What can hang from each mark
niro: fogot
dimeg: fogot nibol tisa
fogot: niro tisa
tisa: daka dimeg nibol niro sefef
nibol: daka
sefef: fogot niro tisa

Every row comes from one small tree of marks. Brackets hold a mark, then the marks that hang from it, in alphabetical order. Every link used is in the known rows. Which tree was each row made from?
Known rows
[sefef [fogot niro] [tisa daka dimeg nibol]]: [ 0.78  1.36 -1.84  2.25  2.47 -0.18 -0.68 -0.33  0.47 -1.34 -0.23 -1.42
 -4.10  0.55  2.31  2.28  2.02  0.16 -3.38  0.38  0.47]
[sefef fogot]: [-0.47  0.28 -1.28 -0.03 -0.21  0.03 -1.37 -0.41 -1.03 -0.21 -1.61 -1.99
 -1.85 -1.10  0.53 -0.24  1.29  0.06 -0.54  0.86  0.06]
[tisa daka]: [ 0.54  1.12 -0.98  2.13  3.78 -0.86  1.65 -1.37  0.85  0.88  0.42 -0.59
 -0.54  0.71  1.98  1.15 -0.62  1.33 -1.19 -0.10  0.01]
[nibol daka]: [ 2.91  1.32  0.41  0.50  2.56 -1.31  1.42 -0.50 -0.71  1.50  1.07 -2.32
  0.61 -0.55  1.06  0.81  0.43  2.36  0.80 -0.89  2.24]
[sefef fogot tisa]: [ 0.82 -1.16 -0.74 -0.83 -2.59 -1.08 -1.67 -0.12 -1.72 -0.63 -2.69 -2.98
 -2.05 -1.29 -1.42 -0.30  4.60 -0.42 -0.35  0.51  0.57]
[sefef niro [tisa daka dimeg]]: [ 1.40  1.77 -1.55  2.14  0.89 -1.08 -1.89 -2.28  0.46 -1.48 -1.31  0.11
 -1.99 -0.97  1.33  2.05  1.97 -0.79 -2.66 -0.71  0.20]
[sefef niro]: [ 0.44  1.85 -0.88  1.26 -0.22 -0.53 -2.79 -1.59 -0.27 -1.37 -0.58  1.63
 -0.83 -0.87  1.19  0.85 -0.22 -0.71 -0.85 -1.55  0.19]
[niro [fogot [tisa nibol]]]: [ 1.59 -0.34  0.93  2.98 -1.00  0.16 -0.34  0.16 -0.29 -0.48  1.09  0.16
  3.14  1.25 -0.57  1.08 -2.17  0.03 -2.60 -0.17  1.11]
[niro [fogot [tisa daka [dimeg nibol] sefef]]]: [ 2.07 -0.26 -0.51  3.70  0.70  1.25 -0.05 -0.73 -0.66  0.25  1.06 -1.54
  1.02  0.06 -0.46  1.97 -2.08  0.43 -3.01  2.11  1.50]
[fogot [tisa [dimeg nibol]]]: [ 1.78  0.02 -0.20  2.39 -0.63  1.48 -0.50  2.60  0.28 -0.74  0.94 -1.31
  0.70  0.57 -1.80  0.92 -0.58 -0.16  1.34 -0.58  0.82]
[niro [fogot [tisa dimeg nibol]]]: [ 1.12  0.11  0.61  3.20 -0.42  0.95 -0.30  0.14  0.27 -0.59  1.14  0.06
  2.66  1.05 -0.07  1.40 -2.71 -0.29 -3.40  0.67  0.77]
[niro [fogot [tisa sefef]]]: [ 2.02 -0.87 -0.06  2.47 -1.60  0.22 -1.29  0.02 -1.40  0.04  0.19 -1.17
  1.28  0.44 -1.41  0.69 -1.92 -0.51 -2.23  1.41  1.50]
[fogot niro]: [ 0.77  1.58  0.27  1.32  0.56  0.63 -0.98  0.88 -0.66 -1.90  2.16  2.41
 -1.67  1.92  0.42  0.52 -0.68  0.57  0.07 -2.11  1.42]
[dimeg fogot [nibol daka] [tisa niro]]: [ 3.86  0.00  3.25  2.84  1.24  2.96  3.45  0.59 -1.85 -0.66  2.31 -0.54
  4.54 -1.50 -5.03  2.94  4.50  3.98  1.10 -3.26  0.98]
[dimeg [nibol daka]]: [ 2.82  0.14  1.33  0.50  1.50  0.95  2.12 -0.61 -1.17  1.03  2.70 -1.59
  1.87 -1.84 -0.84  1.57  2.12  3.49  2.38 -0.82  2.60]
[niro [fogot [tisa dimeg]]]: [ 1.33  0.07  0.58  2.82 -1.27  1.01 -0.67  0.07 -0.53 -0.84  0.69 -0.18
  2.58  0.81 -0.99  0.73 -2.07 -0.14 -2.67  0.55  1.20]
[dimeg fogot nibol [tisa sefef]]: [ 3.07 -2.29  1.66  0.68 -1.33  3.92  0.16  1.37 -3.01 -0.15 -0.46 -1.80
  0.75 -1.80 -6.84  2.98  5.00  1.48  0.66  0.21 -0.51]
[niro [fogot tisa]]: [ 1.83 -0.36  0.99  2.68 -1.82  0.18 -0.72  0.05 -1.17 -0.64  0.63 -0.10
  3.05  1.07 -1.50  0.39 -1.53  0.22 -1.87 -0.30  1.56]
[sefef [fogot [tisa dimeg nibol]] niro]: [ 0.68  2.44 -2.72  3.24  0.13 -0.14 -4.54 -0.03 -0.09 -1.95 -1.81 -1.04
 -2.64 -0.85  1.89  1.60 -0.59 -1.52 -1.78 -0.91  0.06]
[dimeg tisa]: [ 1.30  0.78  1.00 -0.65 -1.33  1.48 -0.28  2.19 -1.82 -0.46 -1.78 -0.23
  1.66  1.77 -2.49 -0.60  2.03  0.54  1.22 -2.49 -0.25]
[fogot niro [tisa daka dimeg nibol]]: [ 2.25  2.78 -1.21  5.62  3.86  0.53 -0.45  2.82  1.80 -1.72  3.04  1.04
 -1.97  4.03  2.07  2.67 -3.46  0.25 -1.38 -2.54  1.11]

Which tree is each row?
[-0.27 -0.03 -2.58  5.17  6.58  2.47  3.48 -2.64  2.74  0.70  2.68 -1.05
 -2.73 -3.13  1.88  4.44 -1.81  0.37 -4.58  4.64 -1.15] -> [tisa daka [dimeg fogot nibol] niro sefef]
[ 1.97  1.10 -0.30  3.26  0.62 -1.84 -1.41 -3.40  0.11 -1.15 -0.22  1.17
  0.57 -0.39  1.74  2.81  1.00 -0.10 -4.67 -1.16  0.79] -> [sefef [niro fogot] [tisa daka nibol]]
[-0.69  1.15 -0.53  5.62  6.20  2.42  4.73 -2.61  3.31 -0.71  3.69  1.11
  0.90 -1.87  1.63  3.82 -1.07  1.83 -3.83  1.24 -1.03] -> [tisa daka [dimeg fogot nibol] niro]
[ 1.11  2.91 -3.14  3.93  1.11 -0.50 -4.07 -0.74 -0.49 -1.69 -2.02 -1.67
 -2.97 -0.69  2.00  1.43 -0.25 -0.72 -1.70 -1.07  0.49] -> [sefef [fogot [tisa daka dimeg]] niro]
[ 2.16  0.56  2.05  3.07  2.19  1.29  2.53  1.14  0.17 -0.63  0.76  0.27
  3.09  0.41 -2.38  2.74  1.67  1.53 -1.92 -2.72 -1.15] -> [dimeg fogot [tisa [nibol daka] niro]]
[ 1.01  0.75 -1.93  2.85  1.62 -0.78 -1.02  1.00  0.13  0.11 -1.04 -2.87
 -1.66  0.63  1.19  0.95 -0.19  0.20 -0.73 -0.26  0.22] -> [sefef [fogot [tisa daka nibol]]]
[ 2.77  0.48 -0.07  2.62  0.30  1.01  0.02  2.42  0.03 -0.23  1.34 -2.14
  0.86  0.41 -1.49  1.18 -0.38  0.65  1.64 -0.93  1.64] -> [fogot [tisa [dimeg [nibol daka]]]]
[-2.09  1.91 -5.04  4.68  8.37  0.70  2.27 -2.19  4.28  1.42  1.04 -1.82
 -4.96 -1.55  7.27  3.46 -4.66 -1.26 -6.38  5.23 -1.87] -> [tisa daka dimeg nibol niro [sefef fogot]]
[ 1.45 -0.10 -0.27  3.94  3.82  1.41  2.12  0.41  0.74  0.25 -0.19 -0.51
 -0.20  0.32 -1.31  3.53  0.52  0.30 -3.68  0.03 -2.33] -> [dimeg fogot [tisa daka nibol niro sefef]]
[ 2.19  0.05 -1.69  2.22  2.52  2.30 -1.51 -2.06 -0.51  0.38  0.59 -2.37
 -3.65 -4.48 -0.62  4.50  0.70 -0.01 -2.63  3.95  0.29] -> [tisa [dimeg fogot [nibol daka]] [sefef niro]]
[ 3.19  2.12 -0.62  4.89  1.85 -0.52 -0.91  2.73 -0.24 -1.70  2.42  0.78
 -1.49  4.04  0.10  1.24 -1.78  0.98  0.81 -3.92  2.23] -> [fogot niro [tisa daka]]
[ 0.46  1.61 -4.64  3.24  5.59 -1.25 -1.86 -2.64  1.05  1.57 -1.23 -2.43
 -5.86 -1.48  5.28  3.55 -1.95 -0.86 -4.45  3.04 -0.79] -> [tisa daka nibol [sefef fogot niro]]
[ 1.07  1.61 -1.63  2.54 -0.14  0.86 -2.81  2.12 -0.98 -2.07 -0.14 -1.29
 -3.03  1.14  0.12  0.42 -0.20 -0.25 -0.20 -0.92  1.35] -> [sefef [fogot niro [tisa dimeg]]]
[ 1.37 -0.11 -0.57  0.08 -2.19 -0.66 -2.40  0.55 -2.16 -1.99 -1.21 -1.26
 -3.18  0.02 -1.12  0.07  4.14 -0.04 -0.34 -0.94  1.50] -> [sefef [fogot niro] tisa]
[ 0.89  2.33 -2.67  2.86 -0.71 -0.11 -4.90 -0.09 -0.90 -2.14 -2.23 -1.33
 -2.72 -1.05  1.02  0.92  0.07 -1.36 -1.08 -0.98  0.54] -> [sefef [fogot [tisa dimeg]] niro]
[ 2.55  2.09  0.04  3.47 -0.27  0.35 -2.34 -1.79 -1.16 -1.48  0.88  0.71
  1.72 -1.03  0.36  2.01 -0.89  0.61 -1.83 -1.53  2.16] -> [sefef [niro [fogot [tisa [dimeg [nibol daka]]]]]]
[ 0.81  0.57 -0.46  3.81  0.34  1.47  0.92  2.18  1.57 -1.24  2.23 -0.01
  1.54  0.40 -0.52  0.82 -1.84 -0.31  0.69 -1.09  0.67] -> [fogot [tisa [dimeg nibol] niro]]
[ 4.27  1.30 -1.18  3.84  1.97 -0.60 -1.78  3.55 -0.42 -0.35  2.59 -1.05
 -3.15  2.69  0.66  2.21 -2.62  0.04  0.52 -1.72  2.61] -> [fogot niro [tisa [nibol daka] sefef]]
